Known rows, with every step that occurs:
milof-niba-sazag: [-18.1  16.4  -2.0  -8.3   7.2  -1.9  15.1 -14.9  17.7 -10.1  41.5   0.1
  -0.1 -14.0 -22.0  16.6   3.9 -47.9  -4.6 -21.1 -11.8   5.8]
niba-sazag-malo-nolo-vefi: [ 23.9 -15.2   5.7   4.7 -10.2 -10.0 -24.9   4.0  33.5 -20.5  27.0  15.1
  11.3  58.3  -2.1  12.5 -40.7 -16.1   3.9  23.5  15.9 -13.6]
vefi-milof-malo: [ -7.1  -1.2  -0.9  -1.9  10.8  10.2   9.6   4.9 -39.0  60.9   1.1 -10.6
  -4.1 -33.3   0.8   4.7 -27.1  12.0   1.8 -27.9  -9.9   5.6]
sazag-vefi-milof: [  8.6 -26.1 -14.5  13.7  22.9   2.5  29.9   8.2  -5.1  46.9 -13.7  -0.8
 -10.7 -11.6  23.0  -3.8 -56.5  21.2   1.4  -5.2 -11.8  -7.4]
milof-malo-nolo-niba-sazag-vefi: [ 28.8  20.3 -39.7 -12.0 -18.9 -19.1  13.4  -3.5  25.1 -44.0 -23.3   7.0
   7.6  10.0  15.4  -6.3  22.3  11.6  -1.2  37.1  -6.8  -0.1]
nolo-niba-milof-malo-sazag: [-11.0  29.2  -7.0 -19.1 -29.0   6.8 -29.9 -13.6 -24.6 -43.3  -0.3 -16.1
  10.6  -6.3   0.5 -14.1  67.2 -37.3   8.8  38.9  -5.8   8.7]
nolo-niba-milof-malo-sazag-vefi: [  6.3  16.7 -22.3  -8.4 -29.1  -7.3 -16.9  -9.4  -6.5 -51.0 -26.6  -8.0
  12.2   2.3   5.1 -22.6  56.4 -28.0   5.4  52.3 -15.6   4.2]
niba-milof-malo-nolo-vefi-sazag: [ -5.5   6.3  30.8   8.4 -20.8 -12.6  -7.7   8.6  -2.0   7.4 -42.7  -1.6
  13.1  19.8 -20.4 -17.5   5.9  14.4 -14.0  -9.9  30.3  -0.3]
niba-sazag: [-21.3   8.8   3.6  -1.0  18.6   7.5   2.1  -6.6  15.9  -7.4  38.9  -2.1
   1.7 -11.2   1.0  25.8  -4.8 -34.9   7.3  -5.4  -0.1  -5.0]
niba-milof-malo-nolo-vefi: [ 19.7  26.6  10.8   4.8 -33.7  -1.6  -8.2  12.8 -11.4   5.3 -19.9   0.2
  23.9  24.9 -14.4 -10.5   8.7  -9.6 -14.1  -5.6  25.0  -8.2]
vefi-milof-malo-nolo-niba: [ 26.9   1.6 -26.6 -17.6 -12.3   6.2  17.4   2.4 -27.1  30.7 -25.7  -7.1
  -6.4  -1.7  27.9 -18.4  -9.5  49.8   0.9   7.3   1.8   6.4]
vefi-sazag-malo-nolo: [  1.7 -50.8  25.8   6.6  30.0  -7.2  -6.7   1.7  33.8 -27.0 -18.4  10.1
 -21.5  35.6  -0.5   2.1 -16.0  68.5   6.5   8.1  10.6  -0.7]
vefi-sazag-malo: [-26.1 -55.2  29.3   8.4  35.0  -1.3 -12.8   0.6  26.2 -13.8   3.0  -2.6
 -16.9  26.6  -5.7   2.7 -19.5  28.7   6.7  -5.4  -0.1   5.2]
milof-malo: [-12.2  17.8   6.1   0.1   6.8   7.6  16.2   5.5  -9.5  13.8  12.8  -9.0
  -0.5 -16.1  -6.1  11.9  10.6   8.5  -3.9 -41.0  -3.6   5.7]
malo-milof-niba-sazag: [-14.6  -0.8 -11.2  -5.5   1.9   0.1 -18.2 -10.1  -2.7 -24.6  40.0  15.1
  -0.2 -38.7 -23.6  -1.2  39.3 -53.3 -10.7   6.7  -8.0   6.1]
nolo-malo-milof: [  0.4 -41.6  -1.0   5.7 -14.9  18.5 -28.4  15.5 -15.3  11.3   8.1   6.9
  -3.8  16.7  32.4 -15.1  10.0 -25.8  -4.6  -8.9  11.5  -0.7]
vefi-sazag: [-40.2 -18.6  27.7   9.6  34.2   4.0  18.4   0.5  18.5  11.7  -2.1  -7.7
 -18.8  -3.0   4.8   6.2 -13.5  28.7   0.9 -35.7   8.6   4.8]
niba-milof-malo-nolo: [ 13.0  24.2   6.7  -3.8  -9.9   2.6  -9.9   3.6  -9.8 -21.8 -23.0   1.7
  11.7  -6.3 -17.1   0.6  43.1  17.0  -5.1   7.5   8.8  -5.7]
niba-sazag-vefi-milof-malo-nolo: [ 32.5   4.2 -24.6  -1.6   4.1 -17.1   9.8  -0.6  -3.2  19.3 -29.6  15.5
   2.0 -29.6   2.2   5.8 -26.9  20.3   6.2  26.4 -12.5  -6.5]
milof-niba: [-13.4   9.7   1.1  -1.9   8.5   5.8  31.7  -4.5   9.3  10.8  23.2  -5.1
  -8.6  -3.5 -12.2   7.3  -0.8  -4.9 -11.2 -47.5  -7.9   8.8]
niba-milof: [-18.9   4.2  12.2   5.0   9.6  16.3  -7.3   2.2  -3.1 -11.8  11.7  -9.9
   8.0   3.4  -5.4   3.2  17.6 -27.0  -1.8   2.8   3.0  -7.9]

Rows:
[  2.8  21.2   0.1   5.0 -11.6 -10.0 -19.4  -6.6  -6.2 -37.4 -20.2   2.6
   9.8 -21.6 -16.5  -2.5  42.6 -23.5   7.1  31.4 -14.8  -2.3] -> niba-milof-malo-sazag-vefi
[ 10.5 -20.4 -21.7   5.5  14.0  -5.3  39.3   0.0  -2.7  49.9 -10.9   1.8
 -12.2 -13.4  -0.2 -11.5 -46.3   4.0  -9.7 -16.7 -24.8   4.6] -> sazag-vefi-milof-niba
[-14.5  30.0  10.6  -5.4  -0.7   6.1  -1.1  -7.6 -12.6  -7.0  18.5  -2.1
  -5.7 -31.6  -5.4  17.7  26.7   4.8  12.7 -18.4  -7.9   7.7] -> milof-malo-sazag
[ -6.2  10.9   2.2  -5.8   4.7   6.9  -3.3  -8.4 -43.9  42.3   9.8  -4.0
 -10.0 -46.8   3.3  10.0  -9.8   3.7  16.7  -3.6 -14.3   7.5] -> vefi-milof-malo-sazag
[  2.0  20.7  -4.9   5.4  -2.4 -10.1   9.3  -5.1   4.8 -12.7  -8.2   5.6
  -4.3 -25.6   1.4   9.4  15.7  10.7   8.6  -1.0 -17.1   3.1] -> milof-malo-sazag-vefi
[ 20.6  20.3 -21.5 -14.6 -17.2   2.4  18.5   1.5   2.0 -12.3 -16.2  -5.4
  -2.1  14.5  20.3  -9.0  28.0  45.0  -4.4  -4.6   9.5   6.2] -> milof-malo-nolo-niba
[ 15.0  29.2 -26.0 -22.0 -18.3  -5.3   3.0  -7.5   7.8 -33.6   0.9  -0.8
   6.5   5.0   9.8   2.6  33.8   3.8   1.9  22.4   4.3   3.8] -> milof-malo-nolo-niba-sazag
[  3.2 -19.1 -19.1   7.3  22.5  -3.5  11.6  -2.0   1.7  29.6   7.7   5.0
  -2.2 -21.5  14.4   8.5 -51.7 -19.2   8.9  19.7 -16.4  -9.4] -> niba-sazag-vefi-milof
[ -1.6   7.6 -18.0   1.3   6.3 -16.5  27.4 -10.2  35.3 -16.3  17.5   8.7
   0.2  -6.1 -18.5   9.0  -5.1 -37.9  -7.2  -4.2 -23.3   2.5] -> milof-niba-sazag-vefi
[ 21.5  -6.8   0.5   8.7  -6.6   6.9  22.3  12.4 -10.6  69.6  -4.9   5.1
  -3.3  21.8  28.2  -6.7 -75.5  28.2  -3.8 -20.3  23.0 -11.3] -> malo-nolo-vefi-milof
[ -8.0  -9.3  28.5  14.8   2.4  -6.9  23.9   9.2  26.2  24.5 -18.7   3.9
  -9.7  36.0  13.2  -5.8 -43.1  45.1  -9.2 -34.9  35.3  -3.5] -> malo-nolo-vefi-sazag
[ 14.0  23.0   0.3  -2.5  -0.6   1.7  20.6   5.6   2.2  -1.9 -10.4   4.9
  -3.7  -7.2  -1.4  10.9  15.5  46.6  -3.2 -28.5   8.2  -0.5] -> milof-malo-nolo
[-14.2  19.8  11.2   0.0  -4.7   8.9 -12.1   3.8 -19.1  -6.8  -0.6 -11.2
  15.3 -14.1 -22.4   1.7  39.6 -25.2  -6.2  -8.1  -2.8  -0.2] -> niba-milof-malo
[-16.6  31.6  15.9  -5.3 -12.1   5.0 -31.8 -11.4 -25.3 -26.8   4.7  -6.1
   9.5 -28.3 -19.7   6.2  54.0 -29.5   9.9  15.6  -4.9   2.4] -> niba-milof-malo-sazag
[ 31.9 -32.6  -0.1   3.2  -4.6  -6.5 -27.1   3.2   3.5  29.4  18.3  13.6
   6.8  40.9   5.0   3.3 -78.7 -13.0   8.9  34.4   8.6 -13.1] -> niba-sazag-malo-nolo-vefi-milof
[-14.0  -0.6  -9.4  -7.4  -7.7  16.5 -10.4  -1.6  -1.5 -27.5   3.6 -20.5
   9.5  23.9  14.8 -19.7  31.1 -29.6  -3.6  25.6   4.3  -1.6] -> nolo-niba-milof
[-22.5 -50.5  32.8  17.0  10.7  -6.4 -11.2   9.7  23.7  17.8   7.6  -6.3
  -4.9  59.1  -4.1  -6.7 -55.9   2.0  -2.9 -21.3  15.4   2.0] -> nolo-vefi-sazag-malo
[  1.2 -50.3   0.2   9.2  13.3  11.0 -42.7   9.0  -5.3 -29.1  20.6  13.8
  -7.2   5.9  -2.3  -8.7  19.0   0.7  -1.0  26.3  -1.9  -3.2] -> sazag-malo-milof
